Each row comes from the steps of one path. Every step used is in the known rows, and no mark comes twice. Write the path behind each row, first mark first.
In the rows, 128 means zero.
Known rows
bibin -> ligeri: [119 181 101 127 134 102 126 137 112 138 175 131 174 127 133 139 142 178
 101 119 143 124 113 125  93 124 131 148  84 134 146  96 106 145 127 128
 104 134 141 133 123 142 144 112 134  72 109]
dinup -> lebub: [134 143 107 107 126 136 106 146 100 114 106  68 126  69  63 154 126 109
 142 115 131 116 146 111 161 144  80 158 129 120  90  89 123 101  92 183
  64 135 128 106 158 115 164 126 163  94 116]
zise -> taruv -> dinup -> lebub -> nidep -> zisab: [ 72  64 120 135 158 158 147 134 175 153 152 140 132 126 144 170 132 128
 101 143 140 111 106 120 111 142 117 169 134 178 137 108 148 102 125 143
  74 172  92  77 144 133 145 114 116 115 155]
taruv -> dinup -> lebub: [ 95 115 124 107 186 171 112 150 114 165 135  53 109  91  65 160 110 109
 143 131 131 146 122  93 114 168  88 173 122 150 125  94 116 103  83 157
  97 164 151  95 154  78 116 123 149  99 138]
kitepo -> taruv -> zaku: [146 115 172 131 113  96 182  87 151 126 183 168 119 199 143  92  68 111
 102 142 100 164  95 166 112 112 104 119  70 161 131 146 127 141 126  90
 110 141 178 116 120 108  98 138  22  84 139]
zozo -> taruv -> nidep: [147 119 125 115 138 142 113 123 114 121 137  99 120 135 128 121 143 141
  77  84  79 123 152 116 159 229 199 143 128 115 114 139 115 142 139  92
 144 100 126 131 100 162 133 140 120 184 135]
salefi -> zise -> lebub: [144 122 120 104 102  85 100 121  39 114 151  33 126 143  85 138  57 121
 109 107 113 188 122 132 161 110 142 145  77  95 137 110 101 118 134 109
 137 109 133 114  86  51  40 111 129 160  58]
lebub -> nidep -> zisab: [171 140 144 138 121  53 107  64 123  82 127 171 172 131 156 150 117 151
  93  91 155  71 151 159 106 115 103 125  55 132 173  99 122 125 114 113
  80  90  75 143 139 137 155 124 136 118 143]
zise -> lebub -> zaku: [143 112 101  80 110 101 116 110 114 101 176 124 138 157 152 145 121  95
 119 106 106 180 170 168 149 149 134 157 122 185 111 150 146 134 114 139
 124 126  90 125  99  82 132 122 120 131 119]
dinup -> lebub -> pire -> taruv -> ligeri -> bibin -> zise -> zisab: [100 152 129 127 154 194 161 158 143 134  87 134 124  89  99 103 180 106
 192 141 123  51 163  93 103  99  82 142 170 120 114 108  87 101  90 173
 108 135 111 113 176  96 143 142 167  92 183]
ligeri -> bibin: [139 175 106 128  94 107  92 105 115 120 100 146 130 125 114 125 123  82
 126 110 162  96 106 134 136  81 113  93  94 107 124  89 140 116 124 120
 155  96 175 137 163 145 139 153 168 141 124]
regi -> zise -> lebub: [185  57 117 123  76 115  82 125  76 164 156  62 139 141 123 177  92 151
 137 120 148 167 147 108 153 162 108 117  96 170 141 159 131 114 146 170
 137 123 113 135 139 104  76  89 130 166  75]
dinup -> lebub -> nidep: [131 163 102 105 130 131 104 129 109 122 107 112 164  90  90 168 135 131
 133 115 140  88 157 117 148 126  82 146 135 162 116  85 127  76 100 149
  61 116 101  93 158 132 178 160 202 107 143]
kitepo -> taruv: [131 122 136 136 121 104 161  83 142 125 161 161 108 194 134 119  91 133
  78 120 101 125  98 162 115 101 103 114  76 128 141 151 135 128 150 125
 104 118 124  99 119 154 138 155  49 107 126]
salefi -> pire -> taruv: [140 132 124 114 115 110 119 127  79  95 177 137 108  83 143  87  81 102
 109  74  83 108 110 170 110  72 109 164 116  39 113  97 112 118 110 116
 129 122 103  75 124 169 126 137  86 168 135]
pire -> taruv: [160 129 148 128 128 137 112 139 157 108 168 164 152 116 137  48 116 119
  85 108 120 117 131 154 125 132 116 116 138  85 115 129 105 158 146 152
 128  87  99  99 121 152 131 129  56 126 144]
zozo -> taruv -> ligeri -> bibin: [116 146 146  97 131 151 116 133 120 138 127 115 105 103  85  75 141 133
 103 108 122 120 101 106 102 193 162 150 124 127 155 132 111 136 126  59
 189  81 177 113 145 142 134 144 123 168 157]
salefi -> zise -> bibin -> ligeri: [110 155 126 124 105 100 137 134  73 161 166  74 157 163 110 158  71 148
 118 142 141 149 126 146 139 101 139 144  71 118 163 106 128 138 133 117
 143 130 153 150  99  87  76 126 127 139  49]
zozo -> taruv -> dinup -> lebub -> pire: [ 83 104 134 110 188 176  94 134 112 140 138  78  87 111  89 131 169 136
 132 124 106 134 122  84  99 221 119 196 159 150 140 130  90  74  85 119
 136 157 113 105 125 102 136 153 114 151 135]
pire -> taruv -> ligeri -> bibin -> zise -> zisab -> nidep: [128 137 171 104 129 180 193 144 182 146 100 167 126  97 129  39  94 111
 119 136 133  72 117 115  80  97 145  99 146  97 132 122  98 178 119 108
 165  45 146 119 158 151  81 135 102 116 171]
taruv -> ligeri -> bibin -> zise: [126 187 152 125 122 148 157 153 131 157 102 140 143 112  88 114 116 142
 161 132 145 106 111 102 127 119 146 114 117 140 165 129 142 180 130  95
 184  83 217 147 153 129 109 130 183 113 176]
buna -> taruv -> dinup -> lebub -> pire -> salefi: [ 87  79 146 110 180 180 104 125 153 132 141 104  84  90 143  97 169 128
  99 150 108 140 110  71  84 167 145 136 174 114 100 118 111  95 147 124
  96 188  80 116 172 105 156 152  95 126 134]
taruv -> nidep: [161 130 112 127 134 138 139 124 121 117 126  91 164 142 126 180 109 123
  91  84  81 119 166 148 181 155 175 116  89 105  99 113 145 162 137 119
 119 120 149 133 115 135 125 109 158 128 151]
buna -> taruv: [121 105 139  90 136 121 105 102 131  84 154 141  97 125 162  84 138 122
  80 146 123 119 114 136 123 156 152 114 142  84 129 147 129 144 167 112
  95 129  88 150 133 159 172 141  68 138  95]
buna -> taruv -> nidep -> zisab: [143  81 149  99 131 136 155 102 143  76 152 129 113 141 183 104 151 117
  66 122  95  77 150 140 134 201 204  95 121  65 111 132 116 174 171 112
  61 135  86 166 147 155 147  98  88 126 144]
nidep -> zisab: [179 123 156 135 120  50 122  81 113  64 120 123 112 111 126 121 111 119
  98  88 144 104 134 156 110 144  93 141  48  73 151 109  99 153  99 156
  76 122 101 156 142 113 136  70  72  93  97]
taruv -> zozo: [164 131 137 130 116  92 138 113  64 105 142  98 176 150 108 169 111  90
 117 100 137 168 159 136 169 114 129 117  87  93 118 151 200 186  97  85
  91 156 163 130 150 155 131 122  83  93 117]
bibin -> zise: [159 157 137 155 119  86 127 128 117 114 106 143 145 138 117 134 114 171
 167 138 146 119 151 123 159 136 128 127 140 124 156 171 130 151 133 154
 140 101 142 183  90 148 128 136 146 104 100]
taruv -> kitepo: [148 107 127 127 151 124 105 141 132 116 156  85  85 118 120  96 112 122
 128 156 111 168 125 166 116 154  98  97  62 129 114 102 118 138 114  87
 140  95 153 136 123 144 127  84 149 143 136]
lebub -> zise -> taruv -> nidep -> zisab: [100  84 106 147 123 108 172 102 139 142  70 162 116 116 171 163 163 134
  83 152 130 114 155 197 167 142 172  67 107  97 129 157 134 165 197 128
 100 133  70 163  77 156 147 100 119 114 131]
zisab -> nidep: [148 135 144 113 135 104 134  92 120  85  60  99 111 107 114 171  57 117
  69  94 111 115  97 139 118  93 124 118  86  86 101  88 133 136  89 112
 111  81 112 134 127 167 112 128  83 119  59]
buna -> taruv -> ligeri -> bibin -> zise -> zisab: [ 87 115 152  78 133 159 172 116 143 131 119 152  78 112 150  61 147 120
 125 176 143  76 109 108  97 139 168 109 158 101 167 153 126 164 161  78
 139  96 150 179 169 138 144 149 123 132 154]
buna -> taruv -> zaku: [134  99 172  88 121 114 123  98 143  83 176 147 113 129 166  59 115 104
 105 168 116 150 106 139 123 168 151 121 135 113 119 133 120 158 141  65
  98 141 133 166 134 110 137 126  39 112 118]
ligeri -> bibin -> zise -> lebub -> pire: [151 185 108 152  91 118 114 122 129 128  94 159 144 189 144 150 153 118
 201 136 170 113 139 107 141  88 141 114 167 159 132 144 135 101 122 146
 176 123 167 173 128 126 110 144 200 147 131]
ligeri -> bibin -> zise: [143 188 119 143  83 106 110 125 125 133  85 172 141 145 119 126 128 113
 178 145 179  84 123 111 151  93 140  85 139 126 147 131 141 125 135 140
 168  82 182 176 144 164 122 168 199 127 124]
regi -> nidep -> zisab: [171 139 147 129  80  68 145 108 135 107  89 118 123 136 160 183 113 158
 106  78 129  71 118 136 112 138 115 134  72  86 149  75  93 175 121 172
 112  84 108 119 155  97 156 134 122 127  87]
salefi -> pire: [138 145 100 116 112  77 108  99  43  94 149 103  94  85 120 167  76 107
 126  67  86 123 105 166 126  61  94 179  77  57 130  86 129 101  89 105
 125 145 124 107 118 149 140 133 121 166  96]
salefi -> pire -> taruv -> ligeri: [129 136 145 102 127 138 148 139  86 119 189 129 110  71 120  80  77 118
 109  71  63 118 105 152  88  86 116 165 112  52 126 100 117 151 107  87
 147 121 123  61 133 144 119 120  88 160 173]

Write each row's path
[119 144 117 167  71 122 155 137 135 145 104 197 163 178 147 143 134 100
 159 158 180 101 120 119 176  76 171  76 166 141 133 160 194 152 147 116
 156 126 188 157 150 199 122 164 163 119 130]
ligeri -> bibin -> zise -> taruv -> zozo
[104 117 147 152 129 131 184 167 162 142 130 170 149 136 135 129 115 181
 145 157 130 129 120 119 149 140 150 143 161 154 164 183 165 184 156 131
 155 121 151 139  85 157 130 112 117 112 137]
bibin -> zise -> taruv -> ligeri
[132 127 117 127 119  88  95 114  37  98 141  53 129 156 110 159  86 130
 122 100  93 179 135 136 140  91 122 153  77 101 139 112 101 100 118 105
 142 137 104 119  77  41  56 116 123 155  71]
salefi -> zise -> lebub -> pire
[158 176 111 132  82 116 118 131 127 146 101 150 149 177 135 133 135 112
 190 139 185 124 136 106 157 111 156 107 160 158 129 146 142 115 134 142
 173 105 189 172 137 137 100 142 207 150 120]
ligeri -> bibin -> zise -> lebub
[ 95  93 154 125 168 145 165  96 156 171 181 139  97 203 129 129  78 126
  88 134 103 156  88 142  92 123 113 127  78 154 165 150 135 127 134 116
 119 147 149  91 116 120  97 154  44 103 139]
kitepo -> taruv -> dinup
[ 82 113 118 131 118 158 161 153 177 150 132 166 140 125 128 121 120 116
  89 130 124 123  72 145 125  98 145 132 120 145 136 121 176 156 153  97
 160 128 168  83 134 152 141 115 109 138 159]
zise -> taruv -> ligeri -> bibin
[127 135 120 123 129  98 134  94 123 165  74 145 118 133 146 163 142 131
 153 173 178 165 164 196 167 128 101 101 122 129 152 181 153 135 156 140
 151 140 111 202  74 130 162 127 126 145  79]
lebub -> zise -> bibin
[114 106 146 108 171 202 118 171 162 159 174 110 137  98 103  64 126 110
 116 129 126 128 130 104 102 166 111 145 166 119 108 111  95 131 113 170
 110 132 116  65 154 108 107 131  92 108 174]
pire -> taruv -> dinup -> lebub
[125 140 118 131 153 167 112 155 130  96 119 120 147  95  99 125 172 112
 144 109 100  83 151 121 128 120  66 145 159 109  81  99 103  85  92 187
  73 159  75  79 151 108 164 133 120  93 149]
dinup -> lebub -> pire -> taruv
[119 148 109 159  76 119 131 132 155 144  96 203 140 161 145 132 131 117
 160 154 174  88 102 123 162  78 154  87 165 144 140 142 162 128 158 144
 173 106 165 160 135 184 133 164 173 139 121]
ligeri -> bibin -> zise -> taruv
[156 174 126 154  91 143 120 143 150 134 118 182 158 188 161 103 160 113
 192 138 167 105 142 110 138  96 148  99 192 153 123 144 124 111 138 148
 180 112 154 155 137 135 102 154 175 159 148]
ligeri -> bibin -> zise -> lebub -> pire -> taruv
[ 47  57  99 114 148 180 149 158 167 155 168 142 118 114 132 165 126  98
 100 155 105 137 111 138 137 140 122 158 155 184 113 125 164 121 125 154
 100 176  94  73 129 123 149 141 104 103 144]
zise -> taruv -> dinup -> lebub -> zaku
[191 146 141 172 126  89 121 128 133 119 114 134 155 156 153 145 148 191
 175 115 132 184 161  95 133 129 149 149 176 158 125 181 127 117 129 157
 161 143 114 174  90 103 111 109 148 137  99]
bibin -> zise -> lebub -> pire -> salefi
[121 144 102 137 156 141 107 135  99  90  93  90 133  93  86 180 162 112
 159 101 107  97 153 116 135 120  56 163 129 124  96  92 118  77  75 176
  68 173  95 108 154  96 179 130 154  95 123]
dinup -> lebub -> pire
[102  99 140 185 148 145 148 166 180 162 109 154 140 122 138 150 150 185
 156 157 130 144 119  82 125 126 148 140 203 168 127 161 145 116 141 170
 139 172 112 133 110 136 128 139 131 108 127]
bibin -> zise -> taruv -> dinup -> lebub -> pire -> salefi
[104 135 119 178 113 158 131 152 183 171  83 177 135 127 137 136 164 128
 172 159 165  98 104  71 117  82 157  96 192 165 105 115 146  87 142 156
 167 155 154 134 168 143 126 175 191 132 152]
ligeri -> bibin -> zise -> taruv -> dinup -> lebub -> pire -> salefi
[146 107 129 138 171 164 110 133 149 126 179 117 146 181 164 122 156 126
 139 100 108 194 140 130  93 139 119 179 159 158 123 145 117 111 104 139
 144 180  94  93  97  68  97  89  77 162 151]
zise -> lebub -> pire -> taruv -> dinup
[189 125 117 161 140  95  93 101 134 104 130  99 150 138 157 143 153 155
 117  67 110 219 140 117 106 113 124 167 130 146  94 129 124  95 111 130
 147 173  97 120 109  75 132  91 102 166 107]
zise -> lebub -> pire -> salefi
[124  91 153  95 119 125 140 105  93  89 164 127 130 154 158 111 145  98
  84 143 123 140 136 130 143 155 170  93 143  77 112 170 182 183 155  69
  71 158 120 149 164 176 154 143  52 111 113]
buna -> taruv -> zozo
[ 72 117 122 127 198 178 106 142 118 153 127  65 110 107  82 184 144 116
 158 126 107 137 132  95 100 139  81 180 120 153 129  91 116  84  72 157
 102 195 130 104 141  60 132 130 144  95 148]
taruv -> dinup -> lebub -> pire
[112 166 134 139 139 194 147 182 153 132 104 146 148  98  87 106 180 117
 183 135 117  59 157  81 120 121  97 121 187 130 100 111 104 107 104 171
 114 137 124  98 175 109 142 146 178  88 191]
dinup -> lebub -> pire -> taruv -> ligeri -> bibin -> zise
[154 157 129 155 112 157 122 159 165 145 132 171 132 188 168  81 165 110
 205 167 162 116 137 114 117 114 149  76 179 166 118 140 121 111 138 119
 190 105 164 156 136 140  92 132 201 170 168]
ligeri -> bibin -> zise -> lebub -> pire -> taruv -> kitepo
[ 68 122 118  95 183 162 113 138 102 188  92  65  93  69  71 161 139 114
 157 162 147 152 142 115 123 168 100 134 130 142 132 110 104 106 110 150
 106 160 126 128 131  82 119 137 167  88 136]
taruv -> dinup -> lebub -> zise
[ 80 116  80 113 126 139 131 144 120 149  66 114 101  63 101 157 165 115
 136 171 144 117 138 152 169 130  96 113 157 132  97 128 123 107 150 172
  75 146  80 119 122 136 183 134 167  92 107]
dinup -> lebub -> zise -> taruv
[192 127 125 110 124  75 109  83 123 100 152 127 165 169 171 153 126 143
 118  89 160 153 158 143 118 146 134 171 102 185 149 130 122 110 115 119
  98 127  91 123 120 100 117  85 140 156 131]
zise -> lebub -> nidep -> zisab
[103  60 106 151 143 138 132 150 180 125 167 140  92 139 162 110 119 125
  96 166 110 164  92 175 127 125 118 109 102 147 113 125 159 140 151  94
 133 132 126 100 105 174 145  80 106 159 129]
zise -> taruv -> kitepo
[150 127 147 150 157 142 133 153 152 141 155 145 154 196 162 126 151 170
 193 147 131 167 165 101 118 155 149 162 201 176 151 190 115 128 124 161
 163 156 115 151  83  96  80 115 118 135 142]
bibin -> zise -> lebub -> pire -> taruv -> dinup
[137 100 139 107 157 133  86 130 121 118 159  90  63 113 118  62 140 142
 112 147 107 162 123 139 105 226 139 131 104 136 132 131  95 113 117  63
 169  79 134 131 111 165 137 114 116 194 126]
zozo -> taruv -> kitepo
[177 143 139 194 141  74  89  87 135  81  98 137 144  92 140 135 154 168
  89  69  97 153 123 124  87  82  97 126  98  90 107 110 123 108 123 136
 145 148  87 134 129 105 170 129  89 127 108]
lebub -> pire -> salefi
[117 137 112 159  91 142 137 154 169 153 106 185 117 160 153 107 135 115
 170 186 165 101 103 130 142  98 150  63 152 156 127 133 155 125 153 114
 180  96 181 159 134 194 122 146 199 152 142]
ligeri -> bibin -> zise -> taruv -> kitepo
[187 117 146 133  96  60  85 110  76 127 124  48 143  70 102  93  70 163
  56  76 118 228 116 102 123 101 164 121  89  86  93  97 100 120 153 108
 160 102 120 113 123  70  65 122 115 169  61]
pire -> salefi -> zise -> lebub
[ 60 125 111 125 123 133 158 124 146 180  67 171 110  95 133 125 159 133
 114 170 152 123 107 179 137  97 142  73 126 124 149 150 150 160 192  95
 165 111 125 138  97 151 148 135 147 118 140]
lebub -> zise -> taruv -> ligeri -> bibin
[123 177 141 131 138 154 157 148 130 151 108 130 150 142 111 130 145 140
 185 118 133 129 126  98 112 120 143 130 139 159 158 140 141 151 122  91
 187 120 200 137 136  92 102 118 184 131 184]
taruv -> ligeri -> bibin -> zise -> lebub -> pire
[ 80 103  83 113 139 156 141 162 131 158  80 105  84  63 103 132 173 113
 144 197 136 124 139 157 162 141  96  86 148 141  85 122 127  97 149 147
  83 140  94 117 126 144 169 115 188 107 127]
dinup -> lebub -> zise -> taruv -> kitepo
[123 113 129 168 104 103 147 145 158 130 123 186 144 153 154 146 117 175
 143 158 145 125 120 136 172 124 148 133 171 146 151 186 154 152 160 164
 137 123 123 159  76 181 138 128 114 117  96]
bibin -> zise -> taruv
